Each row was made from one small tree. Brackets hold a mark, then the marks that hang from it, in alphabetical order. Every link used is in the known rows. Write each row's tree.
Known rows
[C [K M S [V L]]]: [-10.1   4.1 -21.0  -5.7  -1.7   1.5 -31.7  16.1  47.4  -7.0 -31.3 -25.8
   2.0 -29.5 -14.8 -16.6 -21.0  11.0  18.0  44.2 -35.3 -43.0]
[Y Z]: [-13.3  12.7  12.7  -6.7  -4.9  -1.3  18.0  14.1  12.7  -3.4 -14.5  -3.2
  -2.4 -10.4   8.4   5.4   9.1  -4.8 -10.0  13.4   2.3  14.4]
[M [K C]]: [-24.3 -14.4 -21.9  20.1  13.8 -33.8   1.4   7.6  27.4 -19.3  -4.3  13.7
  -3.2 -11.4  17.7  26.1   7.9   3.2 -16.2 -19.2   0.1  10.7]
[H [L V]]: [  9.8   8.3  -3.2  -7.4  11.4   7.9  -6.0  -9.6  33.7   5.2 -12.2  17.5
 -19.6  -2.2   6.4 -28.1 -25.0 -15.5  -9.3  -0.4  -7.8 -21.9]
[K S V]: [-19.7   6.7 -29.3   8.4 -17.6  -1.2   0.1 -16.0  39.3   7.2 -16.8 -33.1
   0.7  -9.2 -14.6   5.5  12.1  -1.7   9.7  22.5 -23.2 -28.6]
[K C M S [V L]]: [-29.8  13.2 -49.4   8.5   2.0 -20.7 -15.6  21.9  81.9  -0.3 -22.0 -29.7
  12.9 -27.2 -14.8  11.4  -5.2  -9.0  13.3   7.3 -54.3 -38.9]
[H L]: [  7.9   3.5   5.9 -28.8   0.1  -7.5 -15.9   0.6  15.0  -3.0  -4.2  16.2
  -4.9 -14.2  12.4 -11.8 -14.4  -1.9 -11.4  11.6 -16.0  -8.9]
[Z [Y B K]]: [-18.7   5.9  16.9  25.6 -28.2 -14.4  41.4 -17.9  -8.3  -2.1 -10.7 -16.4
 -10.0 -15.0   6.2  30.5  52.2   1.9 -22.3 -18.7  -3.9 -19.2]
[K C M S]: [-25.8  22.0 -40.7  -5.2   6.0 -21.8   2.7  18.1  66.2 -13.3 -16.6 -13.7
   4.7 -27.2   0.8   9.4   7.9 -22.6   6.4   6.4 -30.3 -12.4]
[Z Y]: [ 10.7  -7.8   1.3   2.3 -17.8 -21.4   7.1  -9.4  -7.7  -3.7  -3.5   6.5
 -12.2   7.2   2.9  14.0  14.7  17.6  -1.7  -5.6  -6.8 -17.6]
[C [K M S]]: [ -5.5  13.7 -11.4 -20.7   2.7   2.0 -12.8  13.3  32.7 -20.5 -26.3  -9.0
  -5.8 -28.2  -0.4 -17.7  -7.0  -2.1  11.8  43.0  -9.6 -16.5]
[L V]: [  0.4   3.3 -10.6  21.5  13.2  14.0   8.8 -10.2  19.4   8.1 -10.8   0.3
 -17.0  12.9  -6.4 -16.8 -10.2 -15.5   0.5 -11.7   8.3 -12.7]
[M [K C S V]]: [-43.9  -7.3 -51.6  28.6  -5.1 -35.0   1.2  -7.2  67.1 -12.8 -20.6 -18.8
  -3.5 -19.6   1.2  30.1  20.3   0.4  -7.0   4.0 -21.6 -16.8]
[M [K S V]]: [-29.8  -3.3 -39.1  29.3 -11.4 -20.0 -11.6 -10.5  40.2  -5.5 -20.9 -11.8
   8.7 -14.1  -9.3  13.3  12.4  11.6   0.5  25.2 -11.8 -19.5]
[C K]: [  5.2 -13.5  16.8 -15.6   2.8   6.9  -2.0  -1.7  -8.2 -14.4  -8.9  -5.1
 -23.5  -7.7   9.9  -9.1  -7.7   9.3  -2.9  14.3  10.4  -1.7]
[Z [Y K]]: [ -2.5  -5.4   9.8  13.8 -10.1 -16.3  29.1 -24.8   2.5   0.6  -2.8  -7.1
 -11.7  -0.4   6.5  15.5  32.2  13.7  -9.7 -11.9  -5.3 -30.3]
[C [K M V]]: [ -3.9 -14.9 -13.6  -2.1  -5.2  -6.8 -20.6   3.9  38.8   3.3 -22.8 -13.6
 -14.3 -12.9 -14.4  -8.3 -17.4   0.3  21.0  34.3  -9.4 -17.5]
[Y [K M] Z]: [-27.8  25.4   6.6   3.4   4.1  -5.1  25.1  18.2  45.4   1.3 -19.3  -5.1
  11.8 -27.2   2.9  -0.2  15.5 -19.6  -2.8  19.1  -6.0   2.6]
[Y B Z]: [-28.9  24.1  20.8   5.7 -22.3   1.2  29.2  21.6   1.9  -5.0 -21.9 -12.8
  -1.3 -22.3   8.4  18.6  28.4 -17.5 -20.5   4.4   4.1  24.3]
[K M [V L]]: [ -5.2  -0.9 -24.8  15.2   1.0  -7.8 -32.0  21.8  38.5  16.0 -11.4  -6.3
  20.1  -9.0 -22.3  -5.0 -24.3   2.9  22.0  12.5 -33.1 -27.9]

Write each row's tree
[-23.8  -6.9 -41.7  12.6  -1.3 -28.6  -5.5   7.8  72.2  11.2 -12.3 -16.1
  -3.7 -11.1 -14.0  17.4  -2.7 -19.6  15.5  -2.1 -27.9 -14.8] | [K C M V]
[-40.5  -6.7 -45.0  29.6   3.5 -29.2 -13.2   8.6  58.5 -15.3 -20.5 -17.8
   7.7 -22.9   1.4  25.4   5.8  14.9  -9.4  -0.7 -35.5 -27.9] | [M [K C S [V L]]]
[-62.4  33.5  -2.3  24.5 -35.1   4.5  51.6 -10.3  54.2   5.4 -35.1 -58.4
  -1.5 -39.8  -2.6  25.4  58.6 -22.9 -17.8  21.8 -17.0 -14.2] | [Y B [K S V] Z]
[-18.2 -13.7 -21.9  13.6   2.3 -14.8  -4.7   6.2  42.1   7.2  -4.5 -23.7
  -3.8  -6.2  -5.7  18.8  -6.5   3.7  -1.2 -18.7 -35.0 -23.3] | [K C [V L]]
[ -4.6   5.4  -3.9  13.3  -6.6 -25.9  15.7  -6.5  25.3   2.0  -9.1   3.0
   1.3 -10.2  -1.4   8.8  20.5   3.8   4.1   0.2 -14.3 -32.3] | [Z [Y [K M]]]
[-27.6  -4.6   2.4  38.1 -41.4 -18.6  37.4 -30.8  15.9  15.3 -15.7 -35.8
 -15.2 -11.6  -8.9  35.5  51.4   2.6 -14.2 -12.8 -14.1 -34.2] | [Z [Y B [K V]]]
[-15.3   3.1 -28.7  -7.1 -10.5  -3.3 -15.7   0.9  55.2  -5.3 -31.6 -29.1
  -9.0 -25.8 -13.9 -11.2  -6.2  -1.3  21.1  49.3 -20.2 -31.2] | [C [K M S V]]
[-38.5  13.7 -12.1  33.6 -46.2 -15.2  41.8 -33.3  32.2   4.9 -25.2 -50.5
 -10.1 -23.0  -8.1  33.3  62.6   0.5 -11.1   3.1 -26.3 -47.9] | [Z [Y B [K S V]]]
[-14.8  17.8 -37.9   9.9  -4.8  -4.4 -28.9  18.3  55.9   7.4 -22.4 -21.5
  25.5 -20.7 -24.6  -6.6 -12.7   2.5  21.9  29.0 -45.8 -40.5] | [K M S [V L]]
[-19.7  -4.4 -36.8  14.5   5.4 -23.2 -19.0  23.9  65.3   8.6 -12.3 -14.2
   9.4 -14.7 -14.0  12.8 -16.5  -7.6  12.6  -6.9 -43.0 -25.2] | [K C M [V L]]
[-32.9   2.2 -42.5   7.2 -11.8 -17.9  12.2 -11.7  66.1   0.4 -15.5 -41.6
 -12.3 -14.3  -6.1  22.3  20.0 -11.4   1.8   3.8 -30.2 -26.3] | [K C S V]
[-35.6   3.8 -35.5  15.6   8.6 -31.6   4.4   4.6  43.8 -28.5 -15.9  -1.3
   0.9 -23.5  16.1  24.0  18.8   0.7 -16.5  -4.0 -11.3  -2.4] | [M [K C S]]
[-49.2  21.0 -14.2  30.0 -29.9   5.6  34.6 -24.7  40.4   9.8 -23.3 -55.1
   1.2 -29.7 -10.5  19.3  49.4 -18.0  -8.6   8.3 -19.4 -27.9] | [Y B [K S V]]
[-59.9  18.9 -20.8  10.6 -11.2 -15.4  54.2 -13.1  89.9   0.5 -28.2 -56.6
 -13.0 -32.6   7.2  27.0  46.6 -20.4 -15.2  10.6 -27.4 -22.7] | [Y [K C S V] Z]
[-66.8  40.7   2.7  10.5 -16.4  -7.4  67.8   6.3  56.0 -17.0 -30.2 -47.5
  -7.6 -49.0  21.3  34.6  66.2 -33.6 -34.9  -5.8 -15.9   3.6] | [Y B [K C S] Z]
[ -0.8 -13.9  -5.9  -0.7   3.7  -2.3 -33.6  18.8  29.6   1.0 -19.7 -10.9
  -3.2 -16.8 -13.7 -14.5 -32.2  12.3  18.5  28.6 -23.8 -28.9] | [C [K M [V L]]]
[-34.0  12.1 -56.8   8.1  -7.0 -25.9  -2.6   5.7  89.9   1.6 -23.2 -32.4
   0.1 -23.1 -12.3  16.3   9.3 -22.0  16.3  14.3 -40.9 -26.7] | [K C M S V]
[-45.4  17.7 -11.6  21.6  -1.1 -17.2  33.0  11.6  50.1  -2.4 -11.7 -21.7
   1.7 -36.1   5.8  26.1  33.1 -36.9 -13.1 -24.4 -15.3   0.5] | [Y B [K C M]]
[-17.4  -0.7 -16.1  13.4  -0.2 -41.8  27.5  -2.6  51.6  -4.4  -8.3  -4.3
 -10.0 -16.7   8.6  26.0  28.6  -7.7  -4.7 -20.6 -23.3 -29.2] | [Z [Y [K C M]]]
[-12.9  14.3  -4.1   9.0 -16.0 -12.8  33.9 -26.1  20.6 -10.3 -12.3 -21.7
  -6.1 -14.0   5.7  13.1  42.8  14.0 -11.4   4.9 -18.0 -43.7] | [Z [Y [K S]]]
[-41.4  32.7   1.7  17.2 -15.8   9.3  37.5 -10.3  17.8  -7.2 -14.9 -36.2
   5.8 -32.4   3.4  13.4  48.5 -18.2 -19.3   1.8  -9.3 -13.9] | [Y B [K S]]
[ -9.0  -4.7  -6.0  -7.3  -6.4  11.3 -15.8  -1.0  23.5 -10.1 -24.2 -37.0
 -10.8 -20.0  -5.7 -10.4  -9.8  22.1   4.6  32.5 -26.9 -42.4] | [C [K S [V L]]]
[-31.5   7.3  12.2  18.9  -5.1   4.4  23.3   1.1  37.2  12.9 -17.1 -32.4
   7.8 -17.5  -2.7   6.4  13.1   4.5  -8.5   9.3 -22.3 -23.6] | [Y [K [V L]] Z]
[-27.3  -1.8 -33.5  31.3  -2.1 -13.9 -26.8   5.8  31.3  -9.0 -21.1 -10.3
  21.9 -17.8  -8.6   7.8  -1.9  24.7  -1.0  19.5 -27.3 -29.1] | [M [K S [V L]]]
[-23.6  11.6 -33.8  21.9 -25.1 -27.6  15.3 -21.5  65.5   8.0 -24.5 -30.0
   0.3 -19.3 -17.4  13.0  32.4   2.7  12.5  22.3 -36.6 -61.0] | [Z [Y [K M S V]]]
[-49.4   0.5  -4.9  17.5  -6.6 -18.5  50.6 -11.7  72.8   8.5 -17.0 -41.3
 -17.8 -21.1   8.5  29.4  34.1 -18.5 -15.8  -5.4 -16.6  -8.3] | [Y [K C V] Z]
[-42.2  40.9 -13.1  18.3 -11.5   0.9  23.4   8.1  40.5  -5.0 -23.0 -27.5
  19.0 -41.3  -5.6   6.3  37.8 -28.9  -4.2  12.1 -17.4 -14.0] | [Y B [K M S]]
